What can hang from each mark:
X: E
C: L X
N: L
E: A X
G: H L
L: C G N
H: G

Each row was made from one small tree. The marks that hang from a mark follow it in brackets, in alphabetical order. Every link used is in the known rows. Write each row's tree.
Known rows:
G{H L{C{X{E}} N}}: [ 2.38  0.94  0.27  1.57  2.86 -5.29 -0.34  4.46 -2.17  4.06 -3.40 -4.84
 -0.46 -1.01 -0.78 -3.63 -1.71 -3.76 -4.61 -2.52]
C{X}: [ 2.13 -1.88 -3.31  0.49  0.28 -0.21 -0.67  0.89 -0.13  2.53  0.57 -0.36
 -3.23 -1.78  0.52  0.10  1.13 -0.23 -1.57  0.99]
N{L{C{X} G}}: [ 1.92 -3.33 -0.06  1.91  1.26 -2.38  0.02  0.10 -3.13  1.90 -3.04  0.16
 -2.95 -3.01 -1.44 -3.15  1.24 -2.03 -0.40 -1.23]
N{L{G}}: [ 0.91 -1.50 -0.14  0.52 -0.03 -0.93  1.12  0.68 -1.76  0.26 -0.69  0.66
 -1.30 -2.45 -0.69 -1.45  0.65 -0.41  1.59 -1.17]
C{L{G} X}: [ 2.14 -2.26 -3.21  3.58  0.67 -3.92  0.53 -0.18 -1.36  2.75 -0.94  0.19
 -2.94 -1.56  0.53 -2.17  0.27  0.17 -1.93 -0.03]
L{C{X{E}} G N}: [ 1.30 -1.05 -0.98  2.58  1.87 -2.96  0.22  0.77  0.27  2.39 -3.19 -1.21
 -2.60 -0.94 -3.81 -4.14  2.30 -1.30 -5.14  0.08]
C{X{E}}: [ 1.90 -0.45 -3.50  0.58  0.48 -0.14 -0.05  3.03 -0.59  2.73  0.31  0.97
 -3.08 -0.25 -0.40  0.90  0.70 -0.54 -3.00  0.47]
X{E{A}}: [ 1.77  0.58 -2.32  0.96 -0.78  0.26  1.15  3.03 -0.04 -0.69  0.41  1.55
 -1.57  2.42 -0.52  1.00  0.00  1.45 -1.02  2.02]
C{L{G} X{E}}: [ 1.88 -1.05 -3.29  3.62  0.92 -3.90  1.31  1.97 -1.78  3.05 -1.35  1.55
 -2.48 -0.24 -0.60 -1.38 -0.11 -0.19 -3.55 -0.52]
G{H L{C{X{E{A}}} N}}: [ 2.81  0.17 -0.05  1.79  1.96 -5.72 -0.50  4.04 -2.07  3.21 -3.97 -4.99
 -0.43  0.49 -0.87 -4.24 -1.56 -2.50 -4.29 -1.31]
E{A X}: [ 2.08 -2.04 -3.82  1.31 -2.04 -1.98 -0.72 -1.04  0.83  1.12  0.14 -0.06
 -4.14  0.52  0.38 -0.19  2.94  2.58  0.84  3.45]
L{C G N}: [ 0.92 -0.58  0.67  2.49  1.45 -2.11  0.73 -0.91  1.09 -0.30 -1.98 -1.70
 -1.58 -1.45 -2.72 -4.50  1.77 -0.43 -2.26  0.70]
L{N}: [ 1.05 -0.07 -1.57 -0.68  0.33 -0.36  0.38  1.34  1.46 -0.87  0.34 -2.05
 -1.17 -1.33 -0.47 -1.38  1.30  0.71 -2.18  1.06]
N{L{C G}}: [ 1.29 -1.92  1.48  1.90  0.85 -1.52  1.23  0.44 -2.71 -0.32 -2.29  0.81
 -1.87 -2.32 -1.21 -2.74  0.53 -1.55  0.93 -1.21]
H{G{L}}: [-0.30 -0.72 -0.92  0.98  1.40 -1.00 -0.64  1.71 -0.28 -0.19  0.30  0.41
 -0.55 -0.83  2.18 -0.70 -0.26 -0.86  2.90 -0.54]
C{L}: [ 2.00 -0.59 -1.79  2.11  0.15 -1.93  1.75  1.97 -1.46 -0.82  0.48  0.73
 -1.62 -0.52  1.91 -0.05 -1.37  0.76 -0.99  0.70]
H{G{L{C{X{E}} N}}}: [ 0.08 -1.36 -0.92  1.35  3.01 -3.23 -1.38  2.78 -0.74  1.17 -3.08 -0.75
 -1.28 -0.54 -0.40 -3.07  0.72 -2.05 -2.07 -0.97]
H{G}: [-0.28 -1.42 -1.73  0.67 -0.01  0.63 -0.78  0.28  1.34 -1.05  1.59  1.93
 -2.19 -0.85  1.16  0.38  0.65 -0.29  3.12  1.16]
G{L{C{X{E{A}}} N}}: [ 2.35 -0.82 -1.18  1.66  2.64 -3.93 -0.23  3.35 -2.00  1.43 -4.31 -2.82
 -1.07  0.76 -0.96 -3.70  0.46 -0.44 -5.09 -0.01]

Write each row's tree:
[ 1.62  1.67  0.29  0.01  1.39 -3.82  0.08  3.50 -0.54  2.03 -0.79 -5.61
  1.04 -1.52  1.02 -2.77 -1.96 -2.01 -1.32 -2.08] => G{H L{N}}
[ 1.68 -0.03 -0.14  2.74  1.51 -4.59 -0.06  1.30  0.27  3.99 -2.91 -3.14
 -2.11 -1.10 -3.60 -4.47  0.37 -3.20 -4.26 -1.22] => L{C{X{E}} G{H} N}
[ 1.11 -0.49 -1.50  2.59  0.68 -4.00  1.67  0.28  0.06 -0.48 -1.09 -1.32
 -0.74 -1.15 -0.49 -3.46  0.38  1.12 -2.41  0.16] => C{L{G N}}
[ 2.35 -2.35 -3.53  1.03  1.01 -4.15 -0.17  1.68 -1.12  1.32 -1.49 -2.13
 -2.34 -1.91  0.71 -2.39  0.58  0.47 -4.74  0.39] => C{L{N} X}
[ 2.05 -1.28 -0.53  1.22  3.18 -3.49 -0.69  2.12 -1.73  1.79 -3.34 -3.82
 -1.15 -1.98 -0.09 -4.00  0.60 -1.38 -4.16 -0.70] => G{L{C{X} N}}
[-0.60 -0.64 -0.96  0.02  1.89 -1.99 -0.89  1.73  0.58 -0.76 -0.77 -1.38
  0.07 -1.21  1.27 -2.18  0.61 -0.53  1.08 -0.58] => H{G{L{N}}}
[ 2.28 -1.46 -2.38  2.57  0.71 -6.45  0.14  0.44 -0.59  3.67 -1.80 -3.77
 -1.87 -2.11 -0.43 -4.34 -0.41 -1.29 -3.47 -1.28] => C{L{G{H} N} X}
[ 2.38 -1.02 -1.59  2.17  1.40 -0.65  0.13  2.57 -1.48  2.01 -1.23  1.00
 -3.44 -0.18 -1.03 -0.47  0.49 -1.63 -3.50  0.75] => L{C{X{E}}}
[ 2.02 -1.33 -0.06  2.69  1.32 -4.63 -0.69 -0.58  0.58  3.77 -2.53 -4.33
 -2.43 -2.31 -2.76 -5.40  0.78 -2.90 -2.88 -0.66] => L{C{X} G{H} N}
[ 2.57 -0.13  0.41  1.34  2.59 -5.36 -0.97  2.80 -1.91  3.72 -3.10 -5.94
 -0.80 -2.16  0.11 -4.40 -1.38 -3.55 -3.36 -2.13] => G{H L{C{X} N}}
[ 2.45 -1.63 -1.93  1.44  1.20 -2.41 -0.30  2.04 -0.32  0.74 -3.18 -1.53
 -2.82  0.66 -2.40 -2.94  1.70  0.07 -5.42  1.79] => L{C{X{E{A}}} N}
[ 0.64 -1.86 -1.44  1.71  2.20 -3.71 -1.47  2.30 -0.80  0.44 -3.71 -0.99
 -1.22  0.75 -0.52 -3.54  0.94 -0.72 -1.58  0.17] => H{G{L{C{X{E{A}}} N}}}
[ 1.56  0.39 -0.55  2.66  0.19 -5.37  1.43  0.73 -0.15  0.94 -1.00 -3.15
 -0.31 -1.22 -0.32 -3.85 -1.43 -0.70 -1.83 -1.04] => C{L{G{H} N}}
[ 0.37 -2.38 -0.90  1.25  2.90 -3.22 -1.86  1.10 -0.50  1.01 -2.92 -1.78
 -1.54 -1.70  0.48 -3.68  1.12 -1.76 -0.86 -0.52] => H{G{L{C{X} N}}}
[ 2.11 -0.18 -0.78  2.50  2.88 -2.30  0.32  3.88 -3.04  2.78 -2.59 -0.53
 -1.58 -0.41  0.23 -1.56 -0.58 -2.01 -3.43 -1.21] => G{L{C{X{E}}}}
[ 2.16 -2.79 -0.54  2.35  0.57 -2.92  0.44  1.35 -3.39  1.43 -3.95  1.20
 -2.79 -0.49 -2.48 -2.98  1.20 -0.78 -1.35 -0.62] => N{L{C{X{E{A}}} G}}
[ 2.05 -1.76 -3.79  3.03  0.60 -5.54  0.82  1.54 -0.75  1.84 -3.19 -0.99
 -1.80  1.08 -1.70 -3.64  1.17  1.74 -5.27  0.71] => C{L{G N} X{E{A}}}
[ 2.21 -0.75 -0.50  3.17  0.88 -5.16 -0.37  0.74  0.15  3.35 -3.57 -3.27
 -2.11  0.32 -3.88 -5.17  0.61 -2.00 -3.93 -0.02] => L{C{X{E{A}}} G{H} N}
